Each row comes from the steps of one walk. Every step used is in the known rows, and no mark comes twice. Write the walk behind each row, first mark first.
In the rows, 128 means zero.
Known rows:
V/F: 128,139,137,131,143,134,146,114,122,121,159,94,116,123,128,123,118,98,127,150,114,157,113,136,119,104,113
Z/H/M/J/W: 107,129,123,131,115,107,126,143,131,102,118,124,128,116,165,110,108,147,142,112,126,104,139,130,116,92,138
V/F/R/H/M/J/W: 120,129,121,115,109,113,120,116,130,143,75,139,129,117,169,110,108,112,120,112,115,96,158,132,118,84,115
R/N/W/J/M/H: 124,120,131,133,138,114,132,146,134,124,85,165,148,133,131,132,141,175,136,110,136,124,109,117,123,105,136
L/H: 132,123,140,124,135,137,143,140,122,105,168,123,117,132,127,116,156,102,140,130,106,102,143,131,132,140,140
M/J: 120,123,133,134,119,125,122,138,130,101,140,103,113,118,138,121,120,111,137,137,127,89,97,127,140,110,115
V/F/R/N/T: 142,119,147,144,122,128,155,95,124,155,117,145,118,130,143,128,142,114,105,136,117,129,97,144,104,133,97
L/H/M/J/W/N/R: 128,114,116,133,95,125,124,128,129,131,62,150,146,133,152,135,115,114,126,99,132,189,107,124,117,135,122
R/F: 124,139,139,123,140,123,127,111,123,122,161,108,117,128,113,121,127,130,136,157,109,107,139,150,131,136,119
H/M/J/W/N/R/F: 119,129,117,128,104,112,112,104,130,143,58,137,144,130,140,131,93,143,126,123,129,176,112,143,116,132,106
F/R/N/W/J/M/H/Z: 115,130,113,138,124,119,130,141,134,153,86,162,124,137,122,128,151,131,120,110,140,74,139,116,116,117,152
L/H/M/J/W/N: 125,107,122,126,100,118,127,147,129,124,95,149,153,130,146,132,116,127,136,116,136,148,108,118,114,115,133
M/H: 125,124,137,115,148,132,127,137,122,115,161,122,104,132,130,126,152,120,129,124,120,113,138,126,128,119,139
M/J/W/N/R/H: 133,125,119,122,101,122,122,137,128,127,80,156,134,131,157,155,130,106,113,109,128,149,110,127,125,130,131
N/W: 120,130,138,159,144,122,132,122,126,111,145,103,130,128,129,145,137,111,124,139,124,147,128,139,141,121,134
F/V: 149,123,138,130,133,134,149,114,126,100,179,125,102,121,129,128,129,126,130,145,125,90,118,138,142,119,118
B/H/R/F: 132,139,122,115,148,141,127,113,126,138,161,96,104,131,106,119,129,136,118,149,122,116,166,147,143,150,146
D/L/H/R/F: 122,133,132,100,144,129,124,127,119,145,153,111,130,135,81,90,131,132,129,137,118,129,183,143,139,165,139
M/H/L: 124,124,135,107,139,135,116,139,122,126,160,122,121,125,112,133,143,121,133,129,138,147,149,112,132,128,150
V/F/R/N: 148,131,137,126,145,135,150,101,126,158,133,147,119,131,126,130,127,98,105,151,107,129,119,137,113,150,91
B/H/R/F/V: 150,130,124,107,142,141,144,99,128,122,161,123,92,125,117,113,123,153,119,147,129,85,161,153,148,135,140
Z/H/R/F/V: 142,136,129,102,144,136,145,107,128,114,171,129,96,123,124,106,118,161,125,136,120,91,168,157,134,146,130
H/R: 134,135,128,131,141,144,120,127,124,140,184,80,120,124,106,141,120,100,114,137,124,155,131,129,149,147,127
H/M/J: 119,116,127,145,131,129,113,128,128,107,138,99,127,115,145,111,102,132,146,127,127,76,105,121,136,111,114
N/W/J/M/H: 114,126,128,132,128,118,121,147,134,114,92,135,137,131,131,120,144,159,141,106,141,132,127,118,130,91,138
Z/H/M/J: 114,122,125,136,138,132,124,140,130,92,149,109,116,117,161,95,109,149,153,116,126,62,127,125,120,123,128
D/L/H/M: 120,116,132,133,152,134,129,139,117,120,168,117,143,133,106,83,133,135,151,123,122,100,162,118,127,150,141
W/J: 121,138,132,141,121,126,132,140,132,112,142,80,123,127,121,131,137,130,140,141,132,117,93,121,155,126,133

Write each row's walk:
122,138,133,121,139,140,132,145,125,107,189,113,120,123,121,123,135,129,142,136,134,138,155,122,122,151,152 => Z/H/L
127,130,119,113,128,139,110,147,133,143,127,108,130,127,108,122,128,145,127,105,142,145,133,111,141,116,134 => W/J/M/H/R
128,135,132,146,133,117,148,111,137,146,68,124,138,132,135,134,133,126,113,138,128,150,104,133,138,129,115 => V/F/R/N/W/J
127,142,125,124,107,114,126,106,126,147,90,139,135,138,120,149,118,122,114,139,122,207,122,150,117,146,114 => J/W/N/R/F
121,128,112,137,104,124,125,130,132,122,79,143,137,130,159,135,107,132,124,102,139,191,110,127,104,137,125 => Z/H/M/J/W/N/R
110,132,122,127,139,130,132,144,119,121,174,111,92,132,121,130,155,98,127,126,126,72,143,121,122,112,170 => M/H/Z
123,147,128,108,150,135,128,120,125,130,173,103,109,129,116,110,122,146,127,137,114,124,174,151,128,162,135 => Z/H/R/F
120,127,129,119,124,127,121,152,133,117,117,131,128,130,125,114,143,156,146,111,138,113,120,112,126,97,130 => W/J/M/H
132,115,115,121,101,122,111,133,131,151,86,158,145,130,154,138,118,117,116,116,135,114,134,118,117,129,119 => F/R/H/M/J/W/N
132,130,127,153,120,120,130,129,141,146,80,150,155,131,123,131,130,146,126,126,136,126,111,123,130,129,104 => F/R/N/W/J/M
124,119,128,126,133,118,122,146,133,135,90,165,163,127,115,140,132,170,139,116,152,157,121,106,127,115,149 => R/N/W/J/M/H/L
137,137,129,103,132,146,123,116,124,154,142,130,123,124,124,124,136,88,117,136,122,124,176,121,129,143,127 => V/F/R/H/L
140,130,125,145,121,145,129,119,126,134,129,120,128,138,121,158,127,95,115,132,132,208,89,127,124,166,110 => W/N/R
133,129,133,118,139,139,120,139,121,122,178,124,135,122,120,141,139,114,134,137,126,109,153,116,141,145,153 => R/H/L
138,124,125,132,149,146,113,114,124,144,160,125,124,129,143,117,136,117,125,120,108,49,174,124,133,158,121 => F/R/H/M
143,129,139,116,135,124,145,98,126,107,160,134,103,123,122,115,122,149,134,154,117,76,137,156,137,123,113 => R/F/V
126,124,130,110,131,136,111,145,125,130,152,145,138,124,107,124,131,135,142,121,143,150,147,107,117,114,137 => J/M/H/L
127,127,131,160,127,114,136,140,137,122,98,144,164,128,122,139,122,163,139,130,137,133,85,121,130,113,122 => R/N/W/J/M
132,128,129,134,109,119,133,139,126,135,139,133,145,134,122,166,126,107,118,145,136,195,102,125,116,124,130 => J/W/N
135,135,123,140,102,125,130,123,127,140,102,132,138,137,127,167,125,96,107,127,133,237,97,132,119,141,118 => J/W/N/R
117,134,128,159,116,118,125,142,138,114,104,113,154,126,122,128,124,148,144,126,142,143,105,122,137,99,124 => N/W/J/M
132,111,115,136,124,139,110,128,128,122,99,135,138,126,158,130,109,129,132,107,130,102,100,116,127,145,120 => W/N/R/H/M/J
100,135,114,144,122,117,126,153,131,120,109,122,123,132,123,125,147,135,137,109,146,90,134,115,122,86,172 => N/W/J/M/H/Z
114,130,131,130,99,102,125,141,130,110,111,119,126,117,146,134,117,111,128,131,127,128,112,133,134,79,126 => M/J/W
127,127,126,112,128,124,126,124,136,163,56,171,152,128,119,122,128,147,123,115,148,176,142,112,115,112,122 => V/F/R/N/W/J/M/H/L
136,135,127,123,131,143,117,126,121,130,146,128,132,125,124,146,138,104,125,123,125,145,148,120,141,158,145 => N/R/H/L
149,126,138,134,143,135,138,114,127,154,151,150,119,134,121,140,140,105,109,148,111,100,122,132,127,170,101 => F/R/N
151,127,128,120,120,133,142,90,128,125,119,150,112,132,122,133,116,139,120,142,128,146,113,152,127,152,102 => W/N/R/F/V
125,136,128,143,112,128,124,147,135,116,134,109,142,124,114,121,122,146,150,132,136,123,95,115,133,107,116 => W/J/M
144,119,132,114,162,138,131,130,122,150,161,142,124,132,115,148,134,132,106,126,118,131,122,123,133,157,136 => M/H/R/N
